What can hang from each mark
Q_260: Q_424 Q_832
Q_603: Q_143
Q_143: Q_85 Q_424 Q_603 Q_832
Q_424: Q_143
Q_832: Q_143 Q_260
Q_137: Q_85
Q_85: Q_137

Each row was made from one small tree. Brackets hold a mark, then the marks that hang from it, in the order of their numbers. Every link used is in the known rows. Write each row's tree.
In the rows, zero is written as 128.
Known rows
{Q_137 Q_85}: [ 98  83 131  77  46  90 153 139 207 120 122 120 151 151 140 135 153 150
  19 122 162 106]
{Q_260 Q_832}: [100 131 135 120  84 117 177 129 182  97  71 139 103 156 135 118 113 154
  28 144 190  68]
{Q_143 Q_85 Q_603 {Q_832 Q_260}}: [145 144 123 127 136 132 124 170  94 101 164 122 121  98 182 140 102 107
 173 121 111 137]
{Q_424 Q_143}: [137 123 141  84  53 107 124 122 189 140  95 126 146 157 138 153 135 135
  37 143 137  91]
{Q_603 {Q_143 {Q_85 Q_137} Q_424}}: [122  57 145 144 114 123 119  84 115 157 106 203 117 149  14 103 228 111
 116 147 180 151]
{Q_143 Q_85 Q_424 Q_603 Q_832}: [114 125 158 113 142 145  99 122 159 134 122 148 150  66 134 144 134 140
 186  85 125 147]
{Q_260 Q_424 {Q_832 {Q_143 Q_85 Q_603}}}: [112 119  99 196 195 130 211 110 104  79 133 108 126 144 125 114  73 155
 125 142 110 134]
{Q_832 {Q_143 Q_424} Q_260}: [138 157 119 134  93 153 110 157 106 191 128  76 102 200 118  78 122 125
 102 142 113 137]
{Q_603 Q_143}: [122 104 121 110  78  98 124 173 147 138 118 142 101 176 116  88 176 107
  51 149 188 142]
{Q_260 Q_424 Q_832}: [ 67 143 132 124 143 133 188  93 161  79  80 136 115 163 120 106  91 174
  49 138 177  74]
{Q_832 {Q_143 Q_85 Q_424} Q_260}: [163 127 132 145 117 175 125 131  80 192 133  82 117 185  94  92 135 118
 118 147  91 129]
{Q_143 {Q_85 Q_137} Q_424 {Q_832 Q_260}}: [129 127 137 129 135 150  98  95 103 144 111 179 118 108  70 129 167 117
 174 123 148 107]
{Q_424 {Q_143 Q_832}}: [133 153 127  85  87  98  96 136 203 131  93 132 146  91 162 167 124 132
  94 119 137  79]
{Q_424 {Q_143 Q_603}}: [134 120 133 101  70  90 129 131 176 120 126 123 146 142 171 170 118 136
  83 131 117 142]
{Q_143 Q_85 Q_424 Q_603 {Q_832 Q_260}}: [136 146 151 118 156 155 101 129  97 141 152 115 127  93 153 141 118 126
 209 101  99 150]
{Q_260 {Q_424 {Q_143 Q_85 Q_832}}}: [126 136 138 100 171 129 122  78 159 113 111 132 174  82 122 167 115 147
 133 116 106  78]
{Q_143 Q_85 Q_424 Q_603}: [117  93 172 113 106 154 130 108 141 145 123 141 151 132 110 128 141 136
 131 106 124 162]
{Q_832 {Q_143 Q_85 Q_424 Q_603} Q_260}: [161 126 127 163 132 161 134 143  64 170 168  78 117 168 130 109 116 119
 164 136  71 178]
{Q_260 Q_424 {Q_832 {Q_143 Q_85}}}: [113 119 105 176 180 147 206  98 119  99 100 111 121 156  92  96  90 154
  79 154 133  83]
{Q_603 {Q_143 Q_85 Q_424}}: [137  75 165 117 116 144 114 110 122 178 111 136 124 153  61  93 202 117
 109 137 152 149]
{Q_143 {Q_85 Q_137} Q_424 Q_603}: [107  72 151 139 104 135 131  90 133 123 115 202 148 130  63 133 170 130
 141 117 150 165]
{Q_832 Q_143 Q_260}: [151 157  92 140  73 129 132 199 103 154 140  82  99 209 150  81 107 103
  65 158 125 127]

Which tree is each row?
[146 104 136 138 106 165 127 127 137 177 103 113 144 158  73  96 150 127
  97 128 113 126]
{Q_832 {Q_143 Q_85 Q_424}}
[173 146 125 125 141 113 117 131 101 117 163  99 132  87 189 193 106 114
 181 131  73 130]
{Q_424 {Q_143 Q_85 Q_603 {Q_832 Q_260}}}
[137 146 156 103 136 172  96 117 113 162 116 114 125 107 120 126 138 124
 166 112 117 103]
{Q_143 Q_85 Q_424 {Q_832 Q_260}}
[150 105 103 163 106 121 156 176 121 124 149 116 141 148 142 112 117 108
 104 137 112 166]
{Q_832 {Q_143 Q_85 Q_603}}
[116 120 116 129 171 114 126  57 152  91 100 196 168  82  73 173 142 135
 144 128 137  85]
{Q_260 {Q_424 {Q_143 {Q_85 Q_137} Q_832}}}
[132 106 146 114 148 132  87 121 139 167 111 145 120  89  83 108 192 118
 162 114 153 137]
{Q_603 {Q_143 Q_85 Q_424 Q_832}}
[148  73 130 146  91  92 148  88 140 100 126 189 155 120 101 189 157 118
 113 147 127 141]
{Q_424 {Q_143 {Q_85 Q_137} Q_603}}
[150 173 113 111 115  93  99 153 130 118 155  96 119 100 215 181  91 123
 156 128  95 132]
{Q_424 {Q_143 Q_603 {Q_832 Q_260}}}
[107 106 140 144 140 123 101 103 151 111 113 208 147  62  83 147 160 128
 195  99 156 152]
{Q_143 {Q_85 Q_137} Q_424 Q_603 Q_832}
[154 124 133 116 129 102 117 125 161 109 132 132 157  57 171 194 121 125
 159 114  97 122]
{Q_424 {Q_143 Q_85 Q_603 Q_832}}
[141 103 133 155 121 145 134 135 125 163 135 109 146 142 108 109 130 128
 143 118  98 176]
{Q_832 {Q_143 Q_85 Q_424 Q_603}}
[117 179 145  89 113 155  77 141 140 164 115 111 111 125 142 111 123 133
 145 107 139 107]
{Q_143 Q_424 {Q_832 Q_260}}
[152 109  94 161 143 100 111 145  68 114 149 183  85 115  85 114 189  79
 158 160 173 133]
{Q_603 {Q_143 {Q_85 Q_137} {Q_832 Q_260}}}
[151 130 142 110 145 150 148  69  77 130 143  96 150 174 122 152 112 130
 101 155  79 100]
{Q_832 {Q_260 {Q_424 {Q_143 Q_85}}}}
[ 91 189 104 119 169 123 119 161 103  86 171 112 121 124 193 114  71 135
 172 107 123 152]
{Q_143 Q_603 {Q_832 {Q_260 Q_424}}}
[129 105 133 187 153 139 176 102 129 136 108 103 114 125 107 127 110 155
 142 133 110 139]
{Q_260 {Q_832 {Q_143 Q_85 Q_424 Q_603}}}
[130 151 120 102 107  82  99 146 191 110 125 128 147  76 194 184 107 132
 137 109 121 127]
{Q_424 {Q_143 Q_603 Q_832}}
[165 130 110 131 147 116 106 168  75 134 153 120  89 122 135 105 162  88
 150 147 137 127]
{Q_603 {Q_143 Q_85 {Q_832 Q_260}}}
[158  92 149 115  92 110 148 108 144 118 133 126 163 123 151 183 129 124
 105 136  99 137]
{Q_424 {Q_143 Q_85 Q_603}}
[105 135 123 172 127 120 163 128 156 135 104  98  98 146 133 110  95 168
 118 131 129 145]
{Q_260 {Q_832 {Q_143 Q_424 Q_603}}}
[138 159 100 116 123 100  91 192 104 135 150 115  76 139 159  90 150  95
 129 147 164 131]
{Q_603 {Q_143 {Q_832 Q_260}}}
[ 86 147  85 183 171 109 194 136 133  79 130 102 109 159 151  99  61 164
 101 139 136 138]
{Q_260 Q_424 {Q_832 {Q_143 Q_603}}}
[ 94 192 110  99 153 143 114 150 116 105 139 118 119 142 159 102  85 133
 128 115 144  99]
{Q_143 {Q_832 {Q_260 Q_424}}}
[ 92 154 145 100 117 128  86 146 190 134 116 140 137  83 155 128 119 145
 168  81 149 152]
{Q_143 Q_424 Q_603 Q_832}
[118 162 123 115 180 162 127 124  87 104 145 123 135 123 138 114  97 124
 147 120 123  96]
{Q_143 Q_85 {Q_832 {Q_260 Q_424}}}
[116 161 117 132 195 145 131 136  76  83 177 119 133 106 168 127  81 123
 189 110 101 146]
{Q_143 Q_85 Q_603 {Q_832 {Q_260 Q_424}}}
[132 142 111 133 205 133 123 134  55 115 165 114 104 132 120  94 138 107
 170 141 128 134]
{Q_603 {Q_143 Q_85 {Q_832 {Q_260 Q_424}}}}
